Each row comes from the steps of one walk. Every step used is in the known rows, and no mark comes twice. Write the walk behind each row, first mark first.
Known rows:
Q/B/Y/J: [ -3  17  -3  27  12   1  -8   1 -24   1   5   0  -8 -15 -12   2   0 -12
   6  -6   3   1  -5  12]
J/Y: [ -6  -6  -3   0  -3   0   1   0 -23  -4  -1   1  -3  -3  -1  -1   3   9
   1 -30   1   4  -5   7]
R/J/Y: [-10  14   4  15   6  -2  -1   0 -44   2   3   7  -9  -5   6   3   0   4
   0 -26   0   6  -8   4]
H/J/Y/C/Q/B: [-16   6  -3  -2  12  -9 -16   1 -21 -14  12   4 -12  -9 -10   2   8  19
   4  -9   1  -6 -20  11]
Q/C: [  2  10 -13  -6  -2  -3   2  -2  11   0  -5   3   3 -10  -3  -2   7   2
   2  20   3  -5   2   1]
C/Q/B/Y/J/H: [ -3   4  16  14   9  -9  -2   0 -11 -15  13   3  -9 -21 -19   4  -2   2
  11  -1   3   3 -12  19]
R/J/Y/B/Q/C: [-12  12  -5   7   7  -8  -4  -3 -34 -13   6  -1  -5  -2   4   5  11  18
  -4 -22  -5 -10 -11  14]
Q/C/Y/J/H: [  3  11   3   7  -6  -7  19  -4  -4   3  25   5   4 -27 -10   1   4  -6
  12  -6   4   8  -1  14]
M/J: [ -1  12  -6  16   2   2  -6   1  -9   6   3  -1  -7  -1   2   6  -1 -11
   2 -14   8   1  -1   1]
Q/B/H: [ -2   2   0  -2   9   7 -11   2  -8  -4   0  -1  -3 -12  -7   3   5   0
  -7  16   2  -6  -3   5]
Y/B/H: [ -4 -20  -2  18   6   6  -5  -1 -20  -5   0  -4  -4   8  -7   5   3   9
  -6  13  -5   3   2   4]
B/H/J: [ -5   2   0   7   9   9  -3  -1 -20   8  12   3  -1  -1  -2   4   0 -12
   3  -8  -2   2  -7   2]
Y/C/Q: [ -6   1   0   1  -1 -11  -6  -1   7 -10   6   3  -3   1  -9   3   1  14
   7  25   3   3  -7   0]
M/J/Y: [ -7   4 -10  16   0   1  -4   1 -28   1   4   1 -10  -5   2   5   1  -2
   4 -41   8   5  -7   6]
H/J/Y/B: [-11 -17  -5  17   8   1  -3  -1 -39  -5   6  -1  -9  10   0   1   5  14
   1 -32  -7  -2 -11  10]
B/Y/J/H: [  2  13  11  17   1  -4   4   0 -20  -3  10   4  -5 -19 -14   4  -7 -21
  11 -22   1  14  -3  20]
Y/J: [ -1  -3   1  26  -1   1   9   1  -2   8  10  -2  -2  -1  -4   2  -5  -9
   6 -12   2   6  -1  -1]
B/Q/C/Y/J/H: [  0  12   9  -6  -5 -10  19  -5   6  -4  36  -1   9 -25  -7   4   5  -6
  11 -31   0   1 -10  19]
H/J: [ -3   5   1   5   7   2  -3   0  -8   7   9   3  -1   4   1   1  -1  -8
   4 -13  -2  -3  -7   1]
M/J/Y/B: [ -9 -11 -14  30   4   1  -7   0 -40  -6   2  -3 -14   5  -1   7   4  11
  -1 -35   4   3  -4   9]
C/Q: [ -4 -13   6   5   0  -5   6  -1   4  -7   6  -2   0   5  -4   1   0  18
   6  12   2   1  -8  -4]
Y/B/H/J: [ -7 -15  -3  19  13   8  -6  -1 -29   1   9  -1  -5  10  -3   6   2   1
  -2   1  -8   0  -5   4]
H/J/Y: [ -9  -4  -3   4   5   2   1   0 -31   2   9   4  -5   2   2   0   2   0
   5 -39  -2   2 -12   8]

Write each row's walk:
[-11   7  -1   0  17  -3 -18   0  -9  -7  14   5  -7 -10 -12   7   6   7
   2  26   1  -6 -16   5] | Y/C/Q/B/H/J
[-17  -6  -3  10   6  -3  -5  -2 -32  -7  17   7  -7  -5 -10   6   4   7
  11 -13   1  11 -19   7] | B/H/J/Y/C/Q
[-16  -1  -2   5   3 -10  -5  -1 -23 -10  14   5  -7  -1  -6   2   3  13
  12 -19   2   5 -19   7] | H/J/Y/C/Q
[-11  -6  -4   7   6  10  -1  -1 -41   3  11   5  -3  -5  -1   3   3  -5
   4 -34  -1   7 -13   8] | B/H/J/Y
[ -3  28  -9   1   4  -6 -16  -1 -18  -6  -1   5  -5 -13 -10   2   0 -14
   7   6   1   9  -1  11] | B/Y/C
[-15 -15   2   8  14   4  -7   0 -32 -10  15   2  -8  -5  -8   4   7  20
   4 -13   0  -4 -23   9] | C/Q/B/H/J/Y
[  1  16   9   7   9  -4  -8   2 -17  -8   7   3  -8 -28 -16   3  -2 -17
   4 -11   1   3  -5  23] | Q/B/Y/J/H
[-12  -3 -12   1   6  -4  -1  -4 -21 -13  12  -4  -1   4   1   2  14  17
   1 -39  -9 -13 -15  17] | H/J/Y/B/Q/C
[-11  11  -9   0   5  -5 -10   0 -27  -2   9   7  -7  -6  -3   1   3  -4
   5 -30  -2   4 -11  10] | H/J/Y/C
[-10 -27  -6  19   3   6  -3  -1 -40 -10  -1  -3  -7   3  -8   4   6  16
  -5 -16  -3   8  -4  11] | J/Y/B/H
[-14  -6  -4   0   6  -5 -15   1 -21 -20   6   2  -9 -16 -16   5  10  21
   0  14   5   3 -15  11] | J/Y/C/Q/B/H
[ -4  11  -3  13  -4  -5  18  -5   2   6  33  -5  10 -14  -3   3   8  -2
  12 -22   1  -1 -10   8] | B/Q/C/Y/J
[-14  12 -10  -4  14   2 -22   1 -34  -5  10   6 -11 -18  -9   4   8  -5
  -3 -16   0  -1 -14  15] | Q/B/H/J/Y/C
[-16  22   2   5  13 -14 -18   1 -36 -16   7   8 -16 -14  -6   5   6  21
   0   8   4  -2 -17   7] | R/J/Y/C/Q/B
[-15  -1   8  15  10  -6  -6  -2 -43 -13  12  -2  -9   7   5   8   4  18
  -7 -42  -8  -4 -12  14] | R/J/Y/B/Q
[ -2  -2  -9  -2   2  -6  -2  -4  10 -13   2  -8   3   4  -1   3  11  16
  -4   2  -8 -14  -4  11] | Y/B/Q/C
[-13  -5  -3   1  -3 -12  -4  -1 -13 -14   7   3  -5  -4 -10   1   4  21
   8  -5   4   8 -12   5] | J/Y/C/Q
[-11 -22   2   2   2  -3  -1  -2 -21 -21   7  -9  -3  10   0   3   7  22
  -5 -46  -9  -5 -10  16] | J/Y/B/Q
[ -1  12  -7 -17  -1  -6   2  -3  21  -5   7  -3   8  -6   2   2   8   2
   1  -8   0 -12  -7   6] | B/Q/C
[ -6   3   0   3  12  -4 -11   0 -12 -15   1   0  -7  -9 -11   1   4  16
   7  18   3  -6 -12   7] | C/Q/B/Y
[ -6   5  -1  -6   8 -12 -16   1   9 -16   3   1  -6  -7 -11   2   6  19
   0  31   3  -8  -8   3] | Y/C/Q/B
[  1  -6  17  12  -4  -3  16  -2 -13   1  29   3   0 -20  -8   3  -3  -8
  10 -28   1  13  -4  12] | C/Y/J/H
[-14  10 -11  13   8 -11 -20   2 -18 -15   7   2 -16 -14  -9   8   8  17
   4  -7  12  -2 -14  10] | M/J/Y/C/Q/B
[ -6 -22   0  17   5   7   3  -3 -33  -2  20  -4  -1   1  -7   5   6  13
  -1   1  -5   9  -2   5] | C/Y/B/H
[-11  -1  -4   2  15  10 -11   1 -37  -2   9   4  -7 -12  -6   3   7   3
  -3 -27  -1  -4 -15  12] | Q/B/H/J/Y
